In the rows, zero is written as 128.
Known rows, with every step that occurs:
W A Y Q: [159 145 121  92 140 145 137 118 119 107 117 118  78 134 111 177 100 119
 103 145 146 112 108 146 148 153 147 101 135 143 154 102 126 107 140 129
 149 128 148 134 147]
N W Q S: [137 133 115 161 140 138 136 134 135 128 134 122 120 140 132  99 128 119
  70 139  89 142  99 152 130 152 149 124 137 122 135 122 150 123 134 119
 134 138 118 132 119]
A W X Y N: [148 125 108 148 137 149 131 108 107 110 128 148  33 134  16  91 125  93
 143 142  57 108 112 154 112 159 128  95 145 104 119  99 154 106 118 144
 140 121 152 134 130]
X Y K W: [146 127 100 149 132 129 150 117 143 130 139 138  90 132  72  76 109 124
 147 138  64 103 140 131 113 163 134  95 156 127 150  94 138 120 130 139
  92 135 157 143 131]
X Y K W Q S: [156 128 107 152 134 148 141 131 157 122 137 133 101 145  88  50 118 118
 104 138  34 126 127 119 123 172 143 113 160 120 129 103 147 106 132 131
 109 142 149 155 138]
N W A: [147 136 116 141 143 109 135 126 121 118 130 123  82 126 105 143 114 111
 112 138 147 117 103 168 121 141 153 102 132 133 172 116 139 128 134 127
 129 133 125 124 119]
G W K: [152 128 109 147 136 119 142  86 136 113 138 122  96 141  46 111 129 132
 145 146 120 119 121 139 132 155 132 101 151 122 139 134 146 113 124 145
 118 122 134 131 124]
E D: [132 122 119 141 122 111 141 122 122 125 137 125 130 134 107 116 100 118
  96 144 138 124 130 173 125 142 133 103 133 117 148 109 133 113 128 138
 115 143 127 135 125]
W A: [151 137 114 119 138 115 129 122 126 109 126 122  93 130 121 141 108 110
 122 140 157 118 126 149 133 145 147 103 129 136 154 119 137 116 134 138
 133 136 125 126 132]
X Y: [137 124 105 144 133 136 147 123 123 124 130 129  98 132 125  97 107 119
 127 137 109 114 144 145 124 158 125  98 127 135 152  98 137 125 125 140
 124 133 143 120 124]
F Y K: [137 140 102 137 125 109 154 112 134 126 130 124 100 134 139 116 116 116
 112 143 109 118 140 128 124 143 120 108 137 146 130  94 150 132 130 142
  96 133 156 143 119]
Y X: [126 143 114 145 136 129 143 113 131 129 132 123 109 137 138  91 121 108
 135 142 111 128 127 156 126 141 134 111 144 141 136 103 142 120 126 136
 132 127 127 116 123]
F Y N W: [135 131 116 147 128 122 150 112 105 121 128 125  71 138 108 132 106 105
  88 142  88 115  97 159 109 141 120 103 141 132 152 109 153 147 133 130
 106 131 144 135  87]
N Y: [134 128 112 140 130 134 138 124 135 135 126 121  84 128 103  99 114 120
 119 138 101 114 141 143 124 147 124 108 124 133 152 104 141 121 125 139
 135 134 142 120 114]
A W K: [153 138 106 155 136 137 128  94 137 117 134 130 102 134   8  91 127 122
 127 144 128 120 130 137 124 149 138 105 146 125 113 114 150 123 116 141
 125 131 132 137 144]
A Y K W X: [157 133 103 149 141 117 140 109 144 143 134 134  48 132  87 111 134 117
 149 146  57 111 103 140 119 165 142 100 165 114 120 105 126 110 129 145
 101 119 164 133 138]
E D V: [144 129 116 151 122 110 140 113 114 128 132 116 132 139 137  99  98 123
  92 151 130 127 119 168 137 145 115 105 128 111 155 108 133 101 130 134
 109 136 130 147 109]
Q Y A W: [161 141 112 150 137 145 123 140 134 109 128 119 103 125  66 101 109 121
 104 134  98 106 152 133 114 140 139 104 142 119 159 112 154 120 122 142
 135 128 139 142 151]
W A Y: [167 133 118 116 139 125 130 120 127 116 120 116  63 132 145 160  96 119
 130 141 149 114 115 153 129 155 139  97 136 136 142 112 124 120 130 140
 137 128 145 125 136]
K W: [140 128 109 152 136 121 141 119 134 135 137 130 119 131  87 105 117 123
 120 140  96 112 119 148 121 152 139  98 149 121 145 122 130 135 135 134
 108 137 123 130 127]
Y K W Q S: [149 136 110 145 134 134 135 127 163 124 139 128 124 145  82  67 126 120
  97 143  54 132 114 119 133 158 152 122 161 116 114 120 149 110 139 128
 110 143 132 156 140]
A Y: [148 128 112 133 134 133 141 116 127 134 126 120  92 134 143 138 100 130
 127 143 124 118 122 151 128 156 124 102 134 132 127 111 126 128 128 140
 127 126 144 123 131]
N Y F: [122 133 103 134 131 139 142 126 149 133 126 118 114 131  67 104 102 114
 107 138  83 101 128 159 127 146 121 128 120 142 141 106 138 113 130 140
 128 138 145 118 113]
K Y: [142 129 112 149 137 130 146 118 128 116 125 116  77 134 134 115 111 113
 131 138 114 123 138 139 140 145 133 100 131 153 132 103 126 135 125 140
 134 133 136 126 129]
W X: [130 133 103 144 140 114 137 117 122 128 129 130  83 132 123 118 139 100
 127 143 109 124 120 151 136 150 141 107 131 123 135 118 137 112 126 143
 130 125 132 110 128]
G W: [138 122 113 148 135 118 147 109 129 123 138 126 112 134  86 127 123 133
 136 142 110 114 115 154 130 148 126  98 143 117 146 131 142 126 133 142
 126 121 128 131 122]
X Y A W Q: [167 133 106 119 134 161 136 135 123 103 119 139 106 129  58  91 125 111
  89 135  89 110 132 133 127 147 139 105 146 108 134 103 148 115 131 139
 147 131 142 154 160]
X Y F: [123 130  96 137 135 143 152 124 137 121 129 126 128 137  97 108  94 112
 118 137  94 102 131 162 126 157 123 116 122 145 142 100 134 112 130 140
 117 136 146 117 124]
Y A: [146 138 104 109 131 122 134 130 130 121 127 115 125 126 129 115 115 111
 112 140 132 115 145 143 136 138 145 109 123 130 161 114 147 117 136 138
 122 132 128 129 135]
D V: [141 137 105 147 132 122 139 109 118 130 125 115 122 136 160 100 112 125
 117 149 121 124 119 142 146 147 117 109 123 125 149 116 139 115 135 131
 116 128 128 137 112]
N Y K W: [144 130 106 147 129 125 141 119 156 142 137 129  76 126  43  74 118 127
 137 138  53 103 137 128 113 150 133 105 152 125 153 100 142 120 129 138
 108 137 155 143 120]
W X Y F: [123 130  90 146 144 133 148 124 130 122 126 133  91 136  91 105 119  92
 122 138  71 106 120 168 128 161 131 117 124 135 136 101 132  97 124 146
 122 127 152 104 124]
Y F: [118 137 100 130 134 131 144 121 143 126 131 121 149 135  94 121 102 114
 109 142 111 110 119 164 134 144 131 126 125 142 129 118 136 115 137 137
 115 137 129 119 125]
E S: [132 128 116 151 142 127 136 131 132 133 134 111 114 138 149 106 121 127
 128 141 130 125 126 155 135 151 131 107 118 126 125 121 160 131 126 127
 107 138 120 124 129]
Q Y: [138 135 116 155 137 132 136 129 133 114 130 118 101 134 134 115 102 123
 112 136 105 117 144 131 125 152 128 108 136 138 154 115 141 122 124 141
 122 134 136 123 126]
F Y A W: [160 137 103 140 129 127 139 133 123 119 126 124 112 126  86 119 122 111
  82 138 114 107 138 148 109 132 127  99 136 123 149 102 154 147 126 142
 124 127 143 145 140]
A Y K W V: [171 139 111 150 128 121 144 111 146 139 129 119  61 136  68 109 100 137
 146 144  64 103 108 125 142 167 130  94 176 126 113 110 120 114 143 133
  87 130 169 163 130]
Q S: [133 130 109 154 135 130 130 131 143 131 138 112 129 140 143  96 111 118
 111 141 111 135 137 151 129 153 140 113 120 133 143 117 152 122 127 133
 127 136 121 121 122]
A W K Y: [165 134 110 167 141 143 133  91 138 105 129 122  56 138  17  85 126 115
 138 142 114 121 137 130 126 149 137  97 149 143 110 103 139 130 108 144
 135 131 142 138 148]
N Y A W V: [171 141 112 144 126 141 126 140 135 128 119 116  66 122   4  93 118 117
 109 135  78  98 140 135 136 141 130 101 144 119 145 103 147 113 132 136
 139 128 154 157 132]
Q Y A: [153 140 111 129 136 131 130 140 133 109 124 111 103 129 141 109 105 117
 104 135 107 114 158 129 130 144 140 110 134 136 178 112 147 112 132 141
 122 131 138 127 133]

Rows:
[149 143 114 169 147 153 142 107 140 108 132 101  72 148  65  96 126 112
  89 143  92 139 120 136 142 156 159 112 133 164 161  98 146 116 120 119
 136 133 141 129 124] -> N W K Y Q S
[145 139 128 117 131 152 131 117 122  90 119 128  73 147 106 115  98 109
  90 142  70 124 114 113 140 154 130 120 154 124 120 126 147 101 138 135
 135 139 137 148 124] -> W Q Y N
[139 137 112 170 133 113 146 125 119 133 130 117  86 131  88 119 114 122
 111 140 107 114 103 154 145 149 136 100 145 134 147 120 135 126 141 122
 111 131 136 138 107] -> N W V
[152 134 111 163 132 115 140 123 134 132 132 122  95 135  60 107 110 123
 119 140  81 107 112 138 143 159 133  93 162 125 135 129 122 126 144 129
  99 138 133 148 121] -> K W V
[131 138 116 149 131 139 141 121 139 140 127 118  73 132 118  77 119 109
 133 137  81 120 139 151 116 142 124 113 140 144 150  88 142 119 118 139
 145 126 143 112 110] -> N Y X
[155 138 107 137 127 117 156 116 142 121 129 138 104 141  95  99 129 116
  80 143  65 117 107 114 125 150 131 110 172 126 116 110 137 133 140 136
  96 141 152 163 133] -> F Y K W Q
[154 143 123 118 144 141 143 121 112 113 122 119  70 130  96 178 107 120
  89 142 137 110  86 163 134 150 153  98 137 140 175 104 129 118 139 119
 147 125 149 130 133] -> N W A Y Q
[140 135 123 133 131 142 129 116 123 102 125 121  71 140 103 112  89 113
 123 141  82 116 130 130 127 152 126 110 143 133 142 117 152 111 130 138
 123 134 139 136 114] -> Q Y N
[134 133 110 156 136 111 147 110  99 122 127 131  35 137 110 131 131  86
  93 144  71 119  82 164 110 146 128 104 140 122 149 108 151 132 130 135
 113 121 151 124  89] -> F Y N W X
[138 123 108 157 142 111 143 109 122 124 136 133  80 134  91 130 149 112
 143 143  93 118 106 156 132 152 133  99 145 107 144 132 139 111 128 148
 134 112 134 117 122] -> G W X
[144 116 103 165 144 123 151 113 116 119 134 138  58 135  92 111 140 111
 152 139  74 112 118 157 121 164 125  90 145 110 156 117 138 107 121 150
 134 110 151 114 121] -> G W X Y
[156 136 125 159 132 131 144 111 111 108 122 113  17 139  58 114  98 106
 131 141  68 113  96 141 150 148 131  96 151 149 129 109 134 124 140 125
 121 131 150 153  95] -> K Y N W V
[166 125 113 160 141 127 148  85 136 100 131 114  55 145  63 109 128 124
 155 143 106 121 128 129 135 153 131  94 153 143 133 120 133 121 116 148
 129 122 144 132 128] -> G W K Y
[147 130 120 126 132 139 138 105 120 103 122 120  49 140  93 113  99 101
 137 143  92 120 124 135 139 145 129 102 136 146 122 105 138 124 130 139
 132 133 140 137 118] -> K Y N
[159 132 107 139 132 129 143 111 150 140 136 128  83 132  89 112 107 136
 143 144  77 107 118 138 119 160 134  99 164 123 126 104 128 125 135 139
  98 129 158 144 135] -> A Y K W
[144 128 122 150 137 136 143 108 112 110 126 121  40 135  92 113 105 106
 129 141  82 117 103 153 126 144 136 100 140 143 144 106 139 135 131 129
 128 131 141 134 103] -> K Y N W
[158 126 119 132 140 109 136 116 126 105 132 124  83 132  89 154 116 123
 139 140 138 112 111 156 130 146 139  93 143 121 159 132 138 116 133 143
 138 124 128 133 128] -> G W A
[139 124 112 121 128 146 139 109 113 110 127 132  72 138  93 101  91 109
 138 141  87 111 130 145 126 160 123 102 132 126 141 102 150 113 130 138
 122 133 146 134 113] -> X Y N
[170 141 113 105 135 119 133 112 140 118 125 119  56 131 127 145  98 123
 151 144 137 112 123 139 131 153 143 102 144 140 128  98 134 106 132 143
 120 128 159 142 141] -> W A Y K
[145 124 120 147 136 160 136 126 119 111 130 129  75 148  96  79 106 107
  86 139  46 131  96 149 123 165 137 118 140 118 138 108 159 110 131 120
 133 136 139 140 105] -> X Y N W Q S
[134 143 112 154 131 121 156 116 127 128 127 119  98 141 168 101 119 103
 105 140 104 127 126 154 113 139 117 106 143 153 141  94 141 140 122 139
 122 126 143 119 112] -> F Y X
[145 124 118 130 134 131 148 112 126 112 130 134 117 140  90 129 133 127
 104 142 100 123  99 136 144 147 129 108 157 108 124 139 138 117 140 138
 139 125 126 144 135] -> G W Q
[152 128 124 150 140 138 144 121 129  99 128 127  96 143 104 126 120 132
  98 137  75 121 111 122 135 153 124 109 163 114 140 137 138 113 132 141
 140 126 135 143 134] -> G W Q Y
[143 137 115 136 134 132 133  85 120 114 133 124  61 140  36 105 111 109
 126 147 103 121  99 148 125 151 142 112 142 131 141 119 157 113 128 130
 109 131 137 131 101] -> Y N W K
[136 133 105 127 135 142 145 116 142 132 126 117 121 137 112 138  92 124
 116 143 106 105 110 166 131 154 123 119 129 140 114 111 122 117 135 142
 122 130 147 118 128] -> A Y F
[144 145 116 129 133 137 140 122 145 103 126 128  97 138 122  99 114 123
 101 140  82 126 135 100 143 152 136 125 157 136 120 112 146  96 132 138
 121 138 149 152 142] -> W Q Y K
[162 136 119 170 143 133 150  80 140 105 132 111  45 149  68  84 134 114
 167 142  86 127 122 136 129 149 132  99 165 154 129 101 134 115 110 147
 139 114 147 124 124] -> G W K Y X
[151 132 127 131 136 147 145 110 111 100 118 128  43 142  87 113 114 101
  98 142  69 126  86 136 141 144 139 113 153 136 119 111 136 127 138 126
 140 136 137 149 115] -> K Y N W Q
[181 131 110 135 138 127 140  96 138  96 126 107  59 140  61 107 129 116
 147 141 107 116 140 125 140 146 142  96 149 142 156 118 139 112 124 150
 128 118 147 137 134] -> G W K Y A
[157 133 108 132 131 145 125 136 137 129 126 124  88 118  25  91 124 118
 108 135  90 100 147 146 114 134 135 105 134 116 160 101 154 123 123 140
 149 128 144 139 137] -> N Y A W
[152 137 102 119 127 116 145 131 124 120 121 114 114 130 159 129 116 105
  85 139 126 115 145 142 126 136 128 104 125 138 166 106 147 138 134 142
 113 130 142 132 123] -> F Y A
[177 131 117 119 138 117 139 104 141 112 131 122  52 133  92 161 107 136
 164 144 118 106 108 144 128 155 137  94 157 125 138 113 136 104 134 148
 126 114 162 149 138] -> G W A Y K
[130 133 112 145 139 120 135 110 106 123 132 134  46 133  74 123 131  91
 121 145  76 121  84 167 124 148 145 110 141 114 144 117 151 110 132 132
 125 122 135 118 100] -> Y N W X
[148 137 113 148 129 122 145  88 113 111 128 122  53 144  60 116 113 103
  94 146  98 119  98 146 113 150 127 107 145 140 144 111 157 134 125 132
  96 132 150 137  90] -> F Y N W K
[160 142 106 158 145 135 120 139 127 109 126 126  66 125  62 101 136 102
 108 135  76 110 139 138 116 144 147 105 146 110 157 111 151 106 117 147
 139 119 144 129 149] -> Q Y A W X
[135 139 116 126 138 148 154 116 122 105 122 117  92 137 104 132 116 112
 105 142 111 120 130 131 156 144 140 102 131 160 147  97 129 123 134 130
 149 133 141 135 140] -> K Y Q
[149 140 121 157 137 139 129  94 123 101 130 117  45 141  44 100  99 113
 116 143  81 119 112 131 117 157 138 114 150 137 158 117 157 110 122 132
 108 133 145 131 101] -> Q Y N W K
[147 140 117 141 136 141 144 110 131 138 126 116  80 138 158 112 109 119
 143 142 104 124 118 159 119 150 126 106 148 141 125  95 129 123 124 139
 137 119 146 115 127] -> A Y X
[123 134 103 154 147 142 156 124 102 122 128 136  69 130  78 122 142 100
  94 140  77 114 103 161 130 158 146 102 133 128 182  93 140 108 130 124
 137 119 153 112 122] -> N W X Y Q
[143 133 121 129 127 133 151 113 105 110 120 133  76 144 107 130 114 100
  57 143  77 123  78 144 123 143 124 115 152 124 129 117 148 138 141 125
 120 135 143 150  99] -> F Y N W Q
[161 141 111 125 138 107 132 119 149 117 136 132  83 128  60 110 113 115
 140 141 113 106 120 135 122 150 158 100 158 131 148 112 138 112 139 136
 103 139 139 149 138] -> Y K W A
[138 139 115 110 134 154 148 113 120 125 122 120 108 136 114 156 107 129
 101 146 119 117 113 143 148 155 132 104 133 140 141 104 129 115 138 130
 141 126 149 133 141] -> A Y Q
